Each row comes from the steps of one path. Every step used is in the known rows, and no mark comes twice. Write the path behind each row, first mark first.
Known rows:
niner > sunid > fekot > sesez > lotezi > davo: [-11.8  -6.4  10.9  28.8 -25.8  26.2 -11.3  19.4  21.5 -19.4  50.4 -30.1
  -6.6   0.2  29.0   2.2  41.1 -43.3  19.4   7.9]
zuduk > davo > fekot > sesez: [ 16.0  20.1 -11.9  -1.9  -3.3  21.4   8.9   0.3 -13.6  11.7   0.8  20.6
  -9.3  14.0 -56.7   1.0 -20.7 -23.7 -14.3 -19.1]
davo > lotezi > sesez > fekot: [  6.0  25.8  -1.6   9.2 -14.1  -3.8 -10.0 -16.9  -0.5  10.3  -3.1   5.7
  24.8 -22.9  -5.0   2.2  -2.7  18.0 -24.3  12.9]
sunid > fekot > sesez > lotezi: [ -1.6   8.8  -1.9  19.3 -25.2   6.8  -1.4  19.9   4.5  23.0  14.7 -32.2
  19.9  -9.3   5.6  25.0  23.0  -2.8   0.7   8.9]
sesez > fekot: [ -8.8  14.0  -5.9  11.3  -3.2   9.0  12.4  -6.7  -1.6  41.5  12.4   4.0
  12.0 -21.8  12.9   4.8   9.2  28.1 -13.0   7.6]
davo > lotezi > sesez > fekot > sunid > niner: [  5.6  44.6  18.5   4.0  -7.4  10.8 -24.3   3.1  23.0   9.2  -8.7  15.8
  11.2 -28.8  13.6   6.9   5.1  44.6 -24.3  -5.5]
zuduk > davo > fekot: [ 10.9  25.4  -8.3   7.6  11.0  24.0  21.0   0.2 -17.4  29.8   3.4   4.3
  -2.2   2.9 -34.6 -11.0 -25.3  19.8  -8.3 -11.4]
zuduk > davo: [  8.0  30.7  -7.4  13.1   0.4  27.4   5.7  -8.0  -1.5  35.3   3.4   4.6
 -20.8  -2.9 -13.1   7.7  -4.2  28.1 -16.2 -11.9]
niner > sunid > fekot > davo > lotezi > sesez: [  0.3  -2.4   9.5  19.8   5.5  22.2 -10.0  10.4  17.0 -14.5  -2.3 -22.4
 -15.4 -10.3  14.1 -14.4 -26.7   9.3  15.3   2.8]
sesez > fekot > sunid > niner: [-10.6  33.5  15.4   9.0  -1.2  22.4  -4.0  13.1  23.9  42.1   5.8  11.3
  -0.1 -29.8  33.1   9.3  17.8  56.0 -15.1 -12.2]
niner > sunid > lotezi > sesez: [ 20.5   7.2  14.0  55.4   0.5  18.3 -35.4   4.7  33.4  32.7  23.6 -15.0
 -21.4 -21.0   3.7 -20.9 -13.7  27.2 -12.3  30.7]
niner > sunid > lotezi: [ -7.4   0.5   2.4  50.4  -0.3  18.2 -10.0  15.1  36.5  57.4  40.0  -8.2
 -14.2 -21.6  15.7 -17.3  -5.4  41.9  12.9  20.1]
fekot > sunid: [-21.5  25.8  13.3  15.8  11.3  17.0  12.7  32.0   9.7  37.3 -12.0 -12.5
  -6.7 -19.6  -6.5  26.9   1.2  47.8 -17.1 -12.6]
lotezi > sesez > fekot > davo: [ 10.2   5.5   5.4  -4.8   0.2  27.0 -18.9 -18.7 -10.7  -3.9 -23.0  15.5
  -8.0  -3.3   9.2  13.9  -9.3  11.1 -23.9   1.8]
fekot > sesez > lotezi: [-22.7  16.6  -6.7  13.3 -24.6   5.6  -7.8   1.3   7.6  27.8  13.8   0.5
  25.3  -7.6 -26.2  38.9  30.0  -8.4  -7.9  -0.8]
fekot > sesez > lotezi > davo: [ -8.5  18.7   2.2   6.7 -32.1  16.2 -10.0   1.9  -2.2  -7.2  17.4  -4.7
   8.0  14.1  -6.2  38.1  44.5 -37.5  -9.1   0.4]
lotezi > davo > fekot > sunid > niner: [  5.8  39.0  21.5  12.6  16.3  33.9  10.4  39.4   0.9  17.3   4.6  -9.0
  -4.3   6.3   7.9  -0.3  -5.1  23.0  -9.5 -15.8]
niner > sunid > lotezi > davo > zuduk: [ -7.4   6.0  16.7  17.5  -9.2  38.1   0.5  13.9  30.1  13.2  50.3  -6.5
 -30.3   0.4   0.5 -24.7  -0.4   7.8  32.8  30.0]
niner > sunid > lotezi > davo > fekot: [  5.8  -5.9  11.1  42.6   6.0  27.0   4.3  27.4  12.5  19.4  48.2 -11.8
  -9.9   2.8  11.5 -35.0 -16.1   0.3  22.5  18.9]
sesez > fekot > davo: [-18.3  -0.9  -7.9  -6.5  -0.1  26.5   8.9  -6.9  -6.6  17.1  -6.4  22.9
  -4.7  -5.9  20.6  17.2   1.2  25.9   3.4  -8.4]
fekot > davo: [-13.7   8.5  -7.9   7.9   6.8  26.8  10.7   5.0  -4.9  32.8 -13.3   4.4
 -16.1   3.9  -0.2  24.4 -11.4  27.2  -1.0 -11.0]

Write each row's path:
[-26.2   2.6 -14.9 -15.4 -11.4  16.1  16.3 -12.6  -2.1   7.8  -3.8  31.2
  12.6  -3.3  13.7  18.4  -2.1  22.5  19.1 -10.2] -> sesez > fekot > davo > lotezi
[ 25.3  42.6  -2.6   6.4  -7.3  16.3 -15.8 -19.9  -2.1   4.8 -11.3   3.1
 -13.6  -1.3 -28.2   4.9 -12.4  16.0 -26.7  -3.8] -> zuduk > davo > lotezi > sesez
[  2.9  20.3  -1.8   2.7   0.7  17.0  -9.6  -4.0  -5.4  -1.2 -32.1   5.6
  -3.4   3.0 -17.9  20.9 -24.8  14.5 -12.6  -4.8] -> fekot > davo > lotezi > sesez
[ -1.9  38.2 -13.5   5.0  -7.4  13.1  13.7  -8.8   1.1  25.2   1.3  14.1
  -6.4  -2.2 -21.1   8.2  -2.2  29.1  -1.9 -16.7] -> zuduk > davo > lotezi
[ 32.8  11.4  10.9  28.3 -12.8  14.6 -31.2  -8.7   9.5  29.9   6.6  -4.4
  -4.3 -17.2  26.8  -7.6  -7.1  37.0 -24.9  35.3] -> sunid > lotezi > sesez > fekot
[-20.8  13.6  -3.1 -25.2   6.4  35.8  22.4   2.1  -1.5  21.0 -10.9   6.7
 -10.5   6.4 -32.5  18.0 -20.1  22.2  22.8  -1.6] -> fekot > davo > zuduk
[ 13.8  33.1  -2.3  -6.2 -17.1  16.4 -17.0 -32.5  -3.2 -13.7  -3.0  22.3
  -0.3  -9.8  -8.9  -2.6  -0.4  14.4 -22.7  -2.4] -> zuduk > davo > lotezi > sesez > fekot
[ 21.7  14.1  -2.0  26.9 -14.6   9.4   7.5  23.3   1.6  36.9  -0.5 -29.5
 -16.5   1.5   7.7   9.1  -4.7   2.8 -13.0   6.0] -> sunid > fekot > sesez
[  3.6  14.4 -11.9  15.7  -0.3   5.0  17.7  17.3 -14.5  35.5   0.1   3.6
  14.6   3.9 -52.4   5.9 -21.3 -14.7 -15.0  -2.9] -> davo > fekot > sesez
[ 15.9  51.2  17.2 -12.2 -11.7  31.8 -31.4 -13.5  21.0 -11.5  -9.5  33.1
 -12.2 -14.9   9.3   0.4   7.9  39.7 -22.6 -19.3] -> zuduk > davo > lotezi > sesez > fekot > sunid > niner
[-20.1  -3.1  16.0  -5.4 -29.7  34.1   0.1  17.2  25.7 -33.2  53.9 -25.3
  -1.4   2.0  -6.2  -4.6  34.3 -46.1  42.8  16.0] -> niner > sunid > fekot > sesez > lotezi > davo > zuduk
[  1.0  21.0  25.0   3.1   2.5  15.4 -15.1   6.8   5.6  -1.6 -17.6  -3.1
  -3.4 -28.9   2.1  15.4   2.5  31.5 -38.6   0.2] -> lotezi > sesez > fekot > sunid
[  0.1  31.7  17.0 -17.4  -9.0  23.4 -17.0 -10.9   8.2 -31.4 -16.9  25.9
  -7.2 -16.6  -8.7  10.1   4.6  26.1 -22.7 -17.7] -> zuduk > davo > lotezi > sesez > fekot > sunid
[  4.7   3.0  14.6  47.3  -8.7  29.7 -10.1  20.0  26.9  25.7  48.7 -11.9
 -32.0   1.0  35.4 -17.4   7.1  14.1  12.3  20.9] -> niner > sunid > lotezi > davo
[ 16.0  14.3  -1.1  10.9  -6.9  17.6  16.3  16.8 -20.2   1.1   6.4  -1.0
  -6.8  25.1 -33.9   5.6 -10.4 -40.4 -15.1  -5.0] -> lotezi > davo > fekot > sesez
[-17.2  23.1   4.7 -23.5 -37.6  23.0   1.8  -2.4   2.1 -16.9  22.1  -0.7
   9.1  15.3 -40.0  31.8  35.5 -43.0  15.4   7.9] -> fekot > sesez > lotezi > davo > zuduk
[ 15.6  40.5  27.6   8.9  -0.4  22.0 -30.4   4.6  20.3  20.0 -11.0   5.6
  -4.2 -30.5  21.6   7.6   9.3  46.1 -38.6   0.5] -> lotezi > sesez > fekot > sunid > niner
[-17.5   5.8 -10.0   7.5 -13.0   1.4   7.5   8.8  -9.0  22.6  14.9   0.3
  48.8  -5.7 -48.3  20.1   7.6 -20.9   0.3  -1.6] -> davo > fekot > sesez > lotezi
[ -5.6  16.8  21.2   6.8  16.4  27.9  25.5  41.5 -13.3   2.1  -4.2 -16.0
   0.0   6.0 -10.0   7.8  -8.8   8.2  -9.3 -12.4] -> lotezi > davo > fekot > sunid
[-19.7  16.4 -13.3  -0.4  -0.6  15.5  17.7   3.2  -2.1  24.2 -11.4  12.0
   3.9   5.4 -11.2  24.8 -14.2  25.3  12.5 -14.3] -> fekot > davo > lotezi
